Every row comes from one small tree of marks. Brackets hold a mark, then the marks that hang from it, in the order of their numbers. Every link used is in the known rows. Which tree was each row made from?
(in the rows, 128 means zero)
Known rows
[K_60 [K_90 K_431 K_985]]: [144 127 110 114 125 160 135 162 123 122 110 159  87  82 140 137  68  82
 106 118 120 122]
[K_624 [K_408 [K_60 [K_90 K_985]]]]: [147 125  94 113 141 141 126 158 118  97 131 163  94 148 119 141  89  79
 112 104 135 159]
[K_408 K_60]: [148 122 105 135 118 118 130 146 121 104 126 147 108 134  85 139 117 106
 119 105 129 153]
[K_408 [K_60 [K_90 K_431 K_985]]]: [155 125  97 103 131 137 138 156 126 105 122 163  95  96 110 145  74  89
  97 110 124 139]
[K_257 K_665]: [130 134 102 161 132 123 135 155 107 124 111 150 117 112 113 113 108 123
 143 113 125 134]
[K_90 K_431]: [136 134 131 140 122 159 137 151 117 109 121 133  95 100 112 131  79 116
 110 117 117 124]
[K_912 [K_985 [K_90 [K_60 K_408] K_431] K_640]]: [131 126 141 151  73 160 132 164 100 129 112 159  89 115 151 127  60 111
  63 117 137 170]
[K_60 [K_90 [K_985 [K_640 [K_665 K_257]] K_912]] K_408]: [168 109  87 157  85 198 125 156 115 160  52 159  87 103 154 152 120  76
  94 120 120 154]
[K_640 K_624 K_665]: [155 124 127 168  85 180 126 156 125 113 121 166 108 194 116 135  96 105
 119 117 135 131]
[K_90 K_60]: [134 126 143 157 102 118 127 161 125 110 135 146 100 114 119 134  99 103
  99 120 133 139]
[K_90 K_431 K_985]: [145 126 120 120 119 155 134 157 125 112 155 148  86  98 131 136  74 104
  86 113 112 128]
[K_90 K_60 [K_985 [K_640 K_624 K_665] K_912]]: [164 110 133 168  61 188 139 160 154 127 145 188  92 143 178 142  84 110
  47 120 149 144]
[K_60 [K_90 K_431 [K_985 K_912]] K_408]: [148 120  99 118 110 201 131 157 120 136  59 145  75  85 151 140  99  81
  90 126 115 142]
[K_408 [K_60 [K_90 K_431 [K_985 [K_640 K_624] K_912]]]]: [161 119  99 124 113 179 151 150 141 126 112 181  91 115 134 144  75 100
  88 112 143 145]
[K_624 K_408]: [132 128 118 146 130 152 123 153 111 102 129 142  97 160 121 129 104  96
 129 108 132 148]
[K_431 [K_90 [K_60 K_408] [K_985 K_640 K_912]]]: [145 109 117 147  70 166 132 150 151 132 121 139  84  73 154 151 137 129
  52 118 103 135]
[K_431 [K_90 K_60]]: [131 122 132 141  98 124 130 152 141 105 137 130  99  78 112 145 126 122
  88 116 100 116]
[K_640 [K_624 K_408] [K_665 K_257] [K_985 [K_90 K_431]]]: [167 129 128 179  94 203 140 171 115  87 168 190  96 203 113 147  68  67
  87 111 115 153]
[K_90 [K_60 K_408] K_431 [K_985 K_640 K_912]]: [152 119 133 148  82 192 140 159 139 131 123 152  72  75 175 143  72 126
  30 127 127 145]
[K_431 [K_90 [K_985 K_640]]]: [142 113 107 142  86 146 131 146 142 132 144 144  94  85 134 146 128 131
  94 106 100 121]
[K_912 [K_985 [K_640 [K_665 K_257]]]]: [154 122 115 177  85 153 125 153  93 143 107 163 106 131 129 136  99 106
  97 104 127 167]
[K_90 [K_60 K_408] K_431 [K_985 [K_640 K_624]]]: [146 125 141 156  84 176 136 172 132 142 159 164  70 109 159 142  49 131
  47 129 134 144]
[K_640 K_624 K_665 [K_985 [K_90 K_60]]]: [155 123 146 182  50 175 134 174 134  82 160 195 103 203 127 138  82  87
  85 120 131 144]

Write each row's tree
[142 129 146 148  67 166 132 165 105 106 122 170 100 123 156 132  38 112
  54 114 136 154]  [K_912 [K_985 [K_90 K_60 K_431] [K_640 K_665]]]
[159 114  88 112 118 144 137 148 133 113 102 169 100 114 118 143 113  77
 103 107 133 153]  [K_408 [K_60 [K_90 [K_985 K_912]]]]
[149 110 127 136  94 146 134 157 147 114 144 162  91 109 155 137 113  85
  61 118 133 150]  [K_90 K_60 [K_985 K_912]]
[135 118 142 172  57 152 129 163 120 131 110 155  97 128 145 135  82 113
  88 122 144 153]  [K_985 [K_90 [K_60 K_408]] K_640]
[146 126 137 147  88 159 131 170 126 132 149 150  73  78 157 144  51 131
  44 126 122 141]  [K_90 [K_60 K_408] K_431 [K_985 K_640]]
[149 124 122 142 102 168 140 155 127 131 152 157  85  92 150 137  60 127
  82 112 123 129]  [K_90 K_431 [K_985 K_640]]
[142 129 100 124 143 143 127 154 113  95 113 156  99 148 110 138  91  84
 124 106 137 156]  [K_624 [K_408 [K_60 K_90]]]
[143 110 115 130  84 156 128 152 150 118 124 134  84  77 140 150 147 112
  55 118  95 134]  [K_431 [K_90 [K_60 K_408] [K_985 K_912]]]
[136 122 124 177  82 161 133 153 106 157 118 174  96 161 140 121 100 118
 115 108 150 171]  [K_912 [K_985 [K_640 K_624]]]
[144 120 129 167  57 180 131 158 105 131 113 184 105 184 149 126  77 103
  93 109 149 166]  [K_912 [K_985 K_90 [K_640 K_624 K_665]]]
[149 129 155 159  62 178 138 165 127  93 128 163 104 113 154 142  23 123
  55 122 135 121]  [K_985 [K_90 K_60 K_431] [K_640 K_665]]
[150 111 123 194  72 212 150 137 143 155  91 170  98 157 156 127 125 123
 116 116 159 148]  [K_985 [K_640 K_624] K_912]
[137 128 141 160  76 150 134 169 119  91 141 157  88 122 121 135  87  96
  82 121 110 151]  [K_640 [K_985 [K_90 [K_60 K_408] K_431]]]
[157 120 151 159  55 216 150 152 143  91  97 165 103 108 176 141  46 116
  38 123 141 127]  [K_985 [K_90 K_60 K_431] [K_640 K_665] K_912]
[156 106 110 166  77 193 143 146 146 153 128 178  90 150 165 132 119 107
  95 112 148 151]  [K_90 [K_985 [K_640 K_624] K_912]]
[153 110 117 147  62 176 128 152 150 120 117 142  88  80 156 156 126 132
  41 118  99 128]  [K_431 [K_90 [K_60 K_408] [K_985 [K_640 K_665] K_912]]]
[175 118 120 172  77 198 145 155 124  83 116 168 106 128 119 150 106  67
  71 111  97 147]  [K_640 [K_665 K_257] [K_985 [K_90 K_431] K_912]]
[139 120 148 131  89 184 151 151 142  89 108 152  98 104 149 132  79  84
  60 123 134 138]  [K_985 [K_90 K_60 K_431] K_912]
[142 121 139 169  49 173 125 167 104 132 111 180  97 177 153 130  70 106
  70 118 149 174]  [K_912 [K_985 [K_90 [K_60 K_408]] [K_640 K_624 K_665]]]
[152 109  99 136  94 182 143 141 156 121 145 161  89 124 142 148 131 124
  76 103 118 139]  [K_431 [K_90 [K_985 [K_640 [K_624 [K_408 K_60]]] K_912]]]
[145 107 124 169  60 199 148 139 136 129  81 162 106 135 161 129 115 101
 101 113 150 150]  [K_985 K_90 K_640 K_912]
[147 123 124 176  72 176 128 155 104 141 112 176 101 172 143 127  87 119
 102 109 145 162]  [K_912 [K_985 [K_640 K_624 K_665]]]
[151 118 100 136  96 211 135 155 122 150  57 150  74  79 166 141  89  99
  87 125 123 142]  [K_60 [K_90 K_431 [K_985 K_640 K_912]] K_408]
[159 125 143 173  67 179 133 167 113 118 114 154  99 104 136 154  45 107
  52 124 122 140]  [K_985 [K_90 [K_60 K_408] K_431] [K_640 [K_665 K_257]]]
[151 121 111 135 114 218 149 156 137 135 102 179  79 113 177 135  61  92
  91 119 144 134]  [K_60 [K_90 K_431 [K_985 [K_640 [K_624 K_408]] K_912]]]
[136 132 111 134 117 178 125 159 103 133  53 131  83  88 122 137  88  97
 121 128 114 133]  [K_60 [K_90 K_431] K_408]
[155 111 107 146  81 203 137 144 154 117 134 160  92 129 157 148 123 124
  73 108 112 126]  [K_431 [K_90 [K_985 [K_640 [K_624 K_408] K_665] K_912]]]
